Known rows, with every step that occurs
guki > fubik > zudiz > tesu: [  4   2   5   6   6   5  -1 -12 -13  18 -16   2   1  -4  -2   2  -6 -14
  -4  24  27  11  14  12  -1  14   3  11  -7  -8   2   3   0   9  -1 -15
   3  -1  -7]
tesu > guki > fubik > zudiz > bako > nabufu > navuz: [ 12  -1   9  25   1  -7   2 -18 -10  29  -1  -8   5 -23 -11 -17   0  -5
  -7  16  14  16   7   8  -4  10  -5  14 -16 -22   9 -14 -20  17 -11  -7
  15   8   2]
tesu > guki > fubik > zudiz: [ 13   3   5  15   0  -5   0 -16  -3  27  -3  -6  -7 -19 -17  -8  -4  -3
 -14  21  17   1   9  -1  -4  14   2  17 -10 -17  12 -15 -18  11 -15   0
  21   7   0]
bako > gulob: [ -6  17  -6 -10  -4  -5   6   4   1  18   3   1   3   2 -10  -5 -15  -4
   5 -15 -18   8   0  13   3  -9  12   9   6   2   5   2  -4   5  -4  23
  -5  15   4]
nepok > tesu > guki: [-16  -8  -5   4 -20 -14  -2 -23   5  11  17  -7  -7 -24 -14  -2 -10  -1
 -11 -11  11 -15  -1  -4  23   0  -6  -5  -3 -18  23   2  -8  -7 -21  11
  20  -3   2]
tesu > guki: [ 11   2   2   8  -9  -9  -2  -6   5  15  12 -10  -8  -9 -13 -11  -2   4
 -11   7   1   1  -5  -5  -1  10   0   9  -4 -16  12 -17 -15   6 -14   4
  14   5   7]
zafe > bako: [ -1  20   1  -6  -7  -1  21 -10 -19   8  -3 -12   5   9  -7  -1  13 -10
   0  -3  11   7   4  -7   1   0  10   1   8   0   1   2  22   7  -7  10
   2 -16   6]
mabad > fubik > guki: [  1 -18  -2  17  -6   7 -24  -1  17   6   5  10   6  -8 -10   2   6   6
  -8   1   2  -3   0  -6 -12  -6   1  -6  -1   4   7   6  -7  22   0  17
   9   4   2]
zudiz > tesu: [  5   8   6  -8 -12  -5  -8  -1  -1   4   5  -7   2  16   6  -6  -3  -6
   1   7  13  18 -18   9   8  16  -3   1   0  -9  -2   5   5   4  -1 -16
 -11  -5   7]
nepok > tesu > guki > fubik > zudiz: [-15  -7  -5  10 -14 -10  -1 -30   1  20   6  -5  -7 -30 -16   0 -13  -6
 -14   0  22 -13  10  -1  21   2  -4  -1  -7 -19  24   2 -10  -4 -22   9
  23  -4  -2]
zudiz > fubik > guki > tesu > nepok: [ -4 -15 -10  25 -13 -14  -7 -19 -14  -4   1  -7 -11   5  -2 -18 -16 -13
 -10  11  -6  18  -4  -1  -7  12 -14  12  -9  -9  -2  17  -8  12  -3   3
  -6  11  14]
vodop > bako: [  4  30   1  -3   9  -7 -11   2  -7  29  -6  -4  -1   2  -4 -10   3   9
   4  -7   0   4   3   8  -5   6 -15   1   0 -16 -10   5   8   0   0   3
  -2 -13   2]
vodop > bako > nabufu: [  2  40   9   6  -3  -4  -9  -4  -9  34   2  -1   5  -3  -8 -13  -1  -1
  12 -10 -12  18   4  13  -4  -4 -16   4   1 -23  -7   5   4   2   1  10
  -7  -4   4]
mabad > fubik > zudiz > bako > zafe: [ -3  -7   2  10  -3  -1 -10 -11  11  30   4  14   4   1 -10  -3   7   4
 -18  -2  15  14  18  -2   0   0   4 -13  -3   5  -4  13 -10  16  15  10
  -6  15 -10]
zafe > ludeli: [  8  18  -4   1   1   3   4  -4  12   3  -5   8  10   3 -12  -4   8  -1
  -4  12  -1   7   7 -13   2   0  22   2  12 -11  18  -3   4  -5 -15 -10
  20   3  -2]
tesu > guki > fubik > zudiz > bako > zafe: [ 14   5   4  19   2 -11   7 -23  -1  28  -3  -9  -9 -17 -16 -15  -5  -5
 -22  12  14  11  15   4  -2  16  -1  18 -10 -15   7 -10 -19  15 -14  -2
  12  13  -1]
navuz > nabufu > bako > vodop > fubik > guki: [  2 -17  -6   9  -2  -1  -4 -25  -2  -5  -5  22   0  -6 -19   4 -11 -11
   5   0   2  14   1   7  -8  -2   5 -10  10  -2  10  -2  -9  13  15  -6
 -11  -1   2]
nabufu > bako: [  4 -15   5  -1   6  -7   5 -13  -5  -6 -11  11   4   4  -5   8  10  21
   0 -11   3   7 -10   9  -5   0   1 -12  -1 -13 -11  -1  -7  -5   7 -12
   7  -2   7]
fubik > vodop: [-11  -8  -5   4   6  10  -6   1  -8 -12   5  -9   7  -2  -9   2  -1  -9
 -13  -2 -10   1 -10 -16   0   7   5 -18  -3  -2  24  -7   7  -1  11  14
 -17  -2   1]
zudiz > tesu > nepok: [  6   6   7  -4 -11  -6  -7   0 -18   9  10 -12  -5  13   6 -11  -9  -5
  -1   6   6  27 -35   2   4  24  -1  14   5 -19  -1   9  -7  -3 -10 -17
  -7  -3   9]
vodop > fubik > zudiz > tesu: [ -6   3  -1   6   1  -4 -13  -9   5  30  -5   6 -13  -2  -4  -6   8 -24
   2   7   6   0   1  10  -3   1  12  -4   3 -20 -13   6   5  20   6 -21
 -14  -3   9]
fubik > zudiz: [ -6  -3   6  13  -5   4   7  -8   0   5   4   5  -9   9  -9   5  -6 -18
 -10   3  17  10  15   0  -2  -3   9 -19  -6  -4  12   3  -4   3   5  -1
  -7   5 -11]
navuz > nabufu > bako: [  2 -15  -5  -7  -3  -4  -3 -23 -13  -8  -1  20   6   2  -6   6  -6   3
   8   3  12  12   5  10  -1   8   1  -8  12   0   7  -4 -10   3  15 -18
 -11   1   0]
bako > vodop: [  1   8  -1  13  -1   8  10   1  12   5  -5   5  -2  -3 -23   1 -15 -12
  -5  -2  -9  12  -6  -9   2 -10   3  -1  -3   7   6  -2   1   0   7  29
   7  -1  -7]
zudiz > fubik: [ -1   6   1   2 -17 -16 -11 -12   0  14   3  -4  -5  11  10 -13  -9  -7
 -10  12  -6  14  -2   0   2  12  -8   5  -4  -3 -13  11   3   6  15   5
  -6   7   7]
navuz > nabufu > bako > vodop > fubik > sagi: [  1 -12  -4   4  -2  -3  -1 -27  -2  -4  -7  24   4  -1 -22   5 -13  -6
   6   6   1   9  -2   4  -3   2   5 -13  12  -1   4  -7  -7  10  15  -8
 -13   6   2]
vodop > bako > zafe > ludeli: [ 11  50  -8   1  10 -12  -4 -11   9  31  -9  -5  -4   5 -17 -16   2   5
  -7 -15  -6  19  12   5   0   3  -2  10   7 -21  -5   6  10   2  -5   6
  -1  -2  -1]
tesu > guki > fubik > vodop > bako > gulob > ludeli: [ 10  26   2  11   7  -4 -14  -6  -6  32  -4 -16   1 -21 -21 -15  -6   2
 -14  12  -1   0  -8  -3  -5  18   1  17  -9 -23  20 -17 -10  14 -13  16
  13   1   5]
nepok > tesu: [-25  -8  -8   0 -15  -6   0 -19   1   3   9  -1  -2 -18  -4   6  -8  -4
  -3 -14  11 -14   3  -1  24  -7  -5 -13   1  -7  14  14   3 -12 -11   9
   8  -7  -4]
vodop > fubik > zudiz: [ -9  -3  -4  11   8  -2  -9  -9   6  31  -7   9 -14 -10  -5  -4  11 -21
   2   4  -1  -8  10   4  -8  -6  14  -4   2 -16 -12   5   3  18   6 -12
  -8  -1   5]

Rows
[ -7  -2   4  18   3  -7  -4 -14  -1  35  -5   8  -7 -12  -3 -11  12 -26
   1  -1  -3   6  13   8  -5  -7   8  -7   0 -18 -14  10  -1  22   6 -16
 -19   6   7]	vodop > fubik > zudiz > bako > nabufu
[ -6 -22 -19  24  14  -5 -11 -11 -11   9 -12   1 -12 -22 -11 -11   6 -15
   6   1 -11 -11  -3   4 -16  -2   3  16   1 -19 -10   7  -6  23 -16 -14
  -6  -1  21]	vodop > fubik > guki > tesu > nepok
[ -2  -4  13  23  -3  -2  18 -10   0  11  -2   6  -5   7 -12  -6  -7 -22
 -18  -2  16  26  18  -1   1  -2   1 -26 -11   1   9   9  -6   7   8   4
 -15   7 -12]	fubik > zudiz > bako > vodop
[  5  40  -6   2  10 -12  -5 -10   3  30  -7 -10  -9   4 -11 -15  -1   6
  -5 -21  -7  16   8  13  -2   3 -14   9   2 -15 -12   8   9   5   3  11
 -11  -4  -1]	vodop > bako > zafe
[ -4 -27 -15  29   3   1   5 -10 -12 -31  -7  -2  -1  -7 -17  -3  -9 -12
  -2  -1   5  -1   9   5  -8  -4  -8  -1 -10  -3  12   3  -8  14 -21  -2
  -5   3   9]	fubik > guki > tesu
[  4   5  12  11 -18  -6   0 -12   3  15  14  -4 -12  15 -12  -6  -8 -21
 -14  11  27  23   0   4   2  11   7 -15  -8 -19  15  -2  -8   8  -2 -10
  -7   4  -2]	fubik > zudiz > tesu > guki
[ -5  23   6   9 -11   3  18 -12 -27  14   4 -12  21   0  -6  -8  17 -17
  19  -8   3  26  -5   0   0 -13   5   3   2 -12   1   1  22  12  -2   9
  -3 -12   9]	zafe > bako > nabufu > navuz
[ -9  13  -6   2  12   4 -13   3 -13   8   1 -12   7  -1 -12  -7   1  -3
 -11  -7 -11   5  -7 -11  -4  11  -4 -17  -4 -12  17  -4  12  -1  10  18
 -18 -10   3]	fubik > vodop > bako
[-15   7 -12   8  -6 -13  -5 -31   0  24   6 -14  -6 -32 -20  -5 -12  -4
 -18 -11   9  -9   4   0  21   7  -8   4  -5 -24  23   2  -2  -3 -17  18
  16  -6   1]	nepok > tesu > guki > fubik > vodop > bako > zafe
[ 16  12   7  -2 -11  -9 -10  -7  -3  20   3 -13  -1   1  -4 -13  -5  -4
  -6  20  19  17 -17  10   7  26  -3  18  -6 -20   2  -9  -6  12 -13 -15
   6  -3  11]	zudiz > tesu > guki > fubik
[ 14   3   7  21   2  -5   6 -16  -2  30  -5  -5  -7 -19 -20 -13  -7  -7
 -19  18  14  12  11   1  -3  14  -1  14 -13 -14  11 -13 -19  14 -14   6
  19   7  -1]	tesu > guki > fubik > zudiz > bako > vodop
[  6  -1  -9  -5  -2  -7   3 -32  -2  -6  -2  19   4   4 -15   3  -6   0
   0  -3   7  21  10   8   2   6   9  -3  17  -4  11  -2  -8   3  10 -17
 -10   9  -3]	navuz > nabufu > bako > zafe > ludeli
[ -3  -6 -13  28   8   5   2  -6  10  11 -15   7  -9 -17 -29  -5  -8 -24
  -1  -2 -15   2  -3  -4  -8 -14   4   5  -5  -2  -2   1   1  19  -1  19
   2  -2   7]	bako > vodop > fubik > guki > tesu
[  2  -9  -4  -2  -3   1   2 -22  -6  -5  -3  22   5   0 -17   6 -14  -4
   6   3   6  18   0   5  -2   3   2  -8   9   5  10  -5  -9   2  18  -4
  -9   1  -4]	navuz > nabufu > bako > vodop
[ 10   0  -1  11   5  -1  -6 -12  -6  18  -1 -13   1 -24 -15  -9  -3   1
 -16  18   2  -2  -2  -7  -4  19   1  17  -9 -16  19 -20 -12   9 -11   8
  16   3   7]	tesu > guki > fubik > vodop
[ -6  -2  -3  14  10 -11  -4 -16   6  33  -9   5 -14  -8  -4 -13  11 -22
  -8  -7  -1   5  16   8  -3  -2   9  -6   0 -13 -17  11   1  24   7 -15
 -22   5   4]	vodop > fubik > zudiz > bako > zafe
[-17   7  -4  12 -13  -8  -8 -28  -5  27   9 -10   1 -36 -19  -5 -13  -6
  -8  -5   5  -8   2   0  19   3 -11   2  -6 -28  26   2  -4  -4 -18  18
  17  -6   3]	nepok > tesu > guki > fubik > vodop > bako > nabufu
[ -1 -12  -5   3  -1  -1  -1 -26  -5   6  -5  27  -1  -2 -19   6 -10 -13
   5   4   9  16   7   7  -3   1   8 -13   9  -3   7  -2  -8   9  22  -8
 -12   1  -4]	navuz > nabufu > bako > vodop > fubik > zudiz
[  2  -9   0  10  10  -4   5 -14   8  10 -17  17  -2  -7 -20   6   7   9
   0 -11  -9  10 -16   5  -7  -7   7  -9   0 -14 -17   0  -3   4  14   2
  11  -6   9]	nabufu > bako > vodop > fubik
[ -2 -13  -9  22   7  -5 -16  -7  10   9  -9   0 -12 -18  -4  -8  11 -18
   2  -3 -13 -13  -2   4 -15  -9   7   1   3 -15  -7   4   5  28  -7  -8
  -7  -6  17]	vodop > fubik > guki
[  1  -7   1  23 -21 -14 -11 -14   6  -3   3  -9 -10   9   3 -15 -10 -15
 -13   7  -8  15  -4   0  -8   6  -9  -2  -7  -3   1  15   2  17   5   8
  -7   4  11]	zudiz > fubik > guki
[ -3  -9 -12  31   9   5   3  -5   3  12 -12   6 -12 -19 -29  -7 -12 -21
  -1  -1 -17   8 -12  -9 -11  -9   3  11  -2  -7  -1   4  -4  16  -5  20
   3  -1   8]	bako > vodop > fubik > guki > tesu > nepok
[-13  -6  -7   5 -12 -11  -2 -27   0  18   6  -5  -5 -32 -12  -1 -11   0
 -11   0  16 -17   4   0  20   5  -6   5  -5 -19  20   2  -8  -5 -23   9
  27  -4   0]	nepok > tesu > guki > fubik
[ -3  26  -3   4  -2   2  22 -11  -7  25 -12  -6   0  -1 -22  -4  10 -24
   0  -3   0  11  -2 -12  -2  -7  15   5   8   0  -4   1  27  16  -1  24
   4 -19   9]	zafe > bako > vodop > fubik
[  3  -4   8  20   5 -12  12 -11   3  12 -14   2   3  -5  -9 -16  -2 -11
 -11  -3  -9  13   0   0   0   2  -7 -13  -3   4 -12   7   0  18   0   1
 -17   6   6]	zudiz > bako > vodop > fubik > sagi
[ -2 -21 -15   9   3   0   0 -27 -11  -6  -9  23   2  -8 -24   3 -13 -10
   8   3   5  12   6   9  -6   1   1  -5   7  -2   7  -2 -11  13  10 -10
 -10   2   4]	navuz > nabufu > bako > vodop > fubik > guki > tesu
[  5 -16   0  21   8  -5   5 -16  11   2 -18  14  -5  -8 -23   4   5   5
  -3 -14  -9  12 -16   6 -12 -11   6 -14  -3 -15  -9   0  -4   8   9   4
   8  -7  11]	nabufu > bako > vodop > fubik > guki
[ -4  15 -10  14   0   3  23 -15 -15  14 -14  -5   0  -4 -30  -5   5 -27
   1  -3   3  10   2 -10  -5  -9  11   6   4  -2  -1   2  23  20  -9  22
   2 -17  12]	zafe > bako > vodop > fubik > guki > tesu
[  6  -5  -1   5   7 -14  11 -25   7  -4 -11   5  -4   4 -11   4   6  17
  -8 -25  -3  19  -5  12   0  -3   3  -5   1 -13 -15   3  -8  -1  10  -6
  -3   6   5]	nabufu > bako > zafe
[  9  18   6   6  -7  -6 -17  -8 -13  29   5 -18  11  -4  -6 -20  -3  -6
   3  15  12  29 -23  12   4  24  -9  14 -12 -31   6 -11  -1  15  -5 -12
  -1  -6  13]	zudiz > tesu > guki > fubik > vodop > bako > nabufu > navuz
[ 10  15   2  15   4  -2  -8 -13  -9  29   0 -14   3 -26 -20 -15  -4  -2
 -10  14  -3   6  -2  -3  -6  16  -5  18  -8 -24  17 -19 -12  11 -10  12
  13   3   9]	tesu > guki > fubik > vodop > bako > nabufu
[  1   9  -1  19  -4   1   0  -7  18  32  -3   7 -14  -7 -28  -8  -9 -28
  -7   5  -4  13  -8  -5  -1  -5  12  -1  -5 -12   1  -4  -1  18   9  16
   2  -1   2]	bako > vodop > fubik > zudiz > tesu > guki
[ -5   6  -3  19   5   7   3  -5  18  27  -9  12 -13 -10 -26  -1  -7 -26
  -4   1 -10   7   0  -7  -3 -14  12  -4  -3  -3  -2   1   4  14  12  20
   1   0  -2]	bako > vodop > fubik > zudiz
[ 11   8   5  -2  -8  -5 -11  -7  -6  15   6 -16   2  -2  -6 -12  -6  -6
 -10  19  16  17 -19   5   7  29  -2  13  -6 -19  10 -11  -4  11  -9 -11
   0  -3  12]	zudiz > tesu > guki > fubik > vodop
[ 14   1   5  16  -1  -9  -1 -18  -1  12  -6 -11  -2 -17 -21  -9  -7   7
 -13  25   6  -7  -2  -3  -6  16   0  18  -7 -12  10 -21 -16  12 -24  -1
  17  12   7]	tesu > guki > fubik > sagi
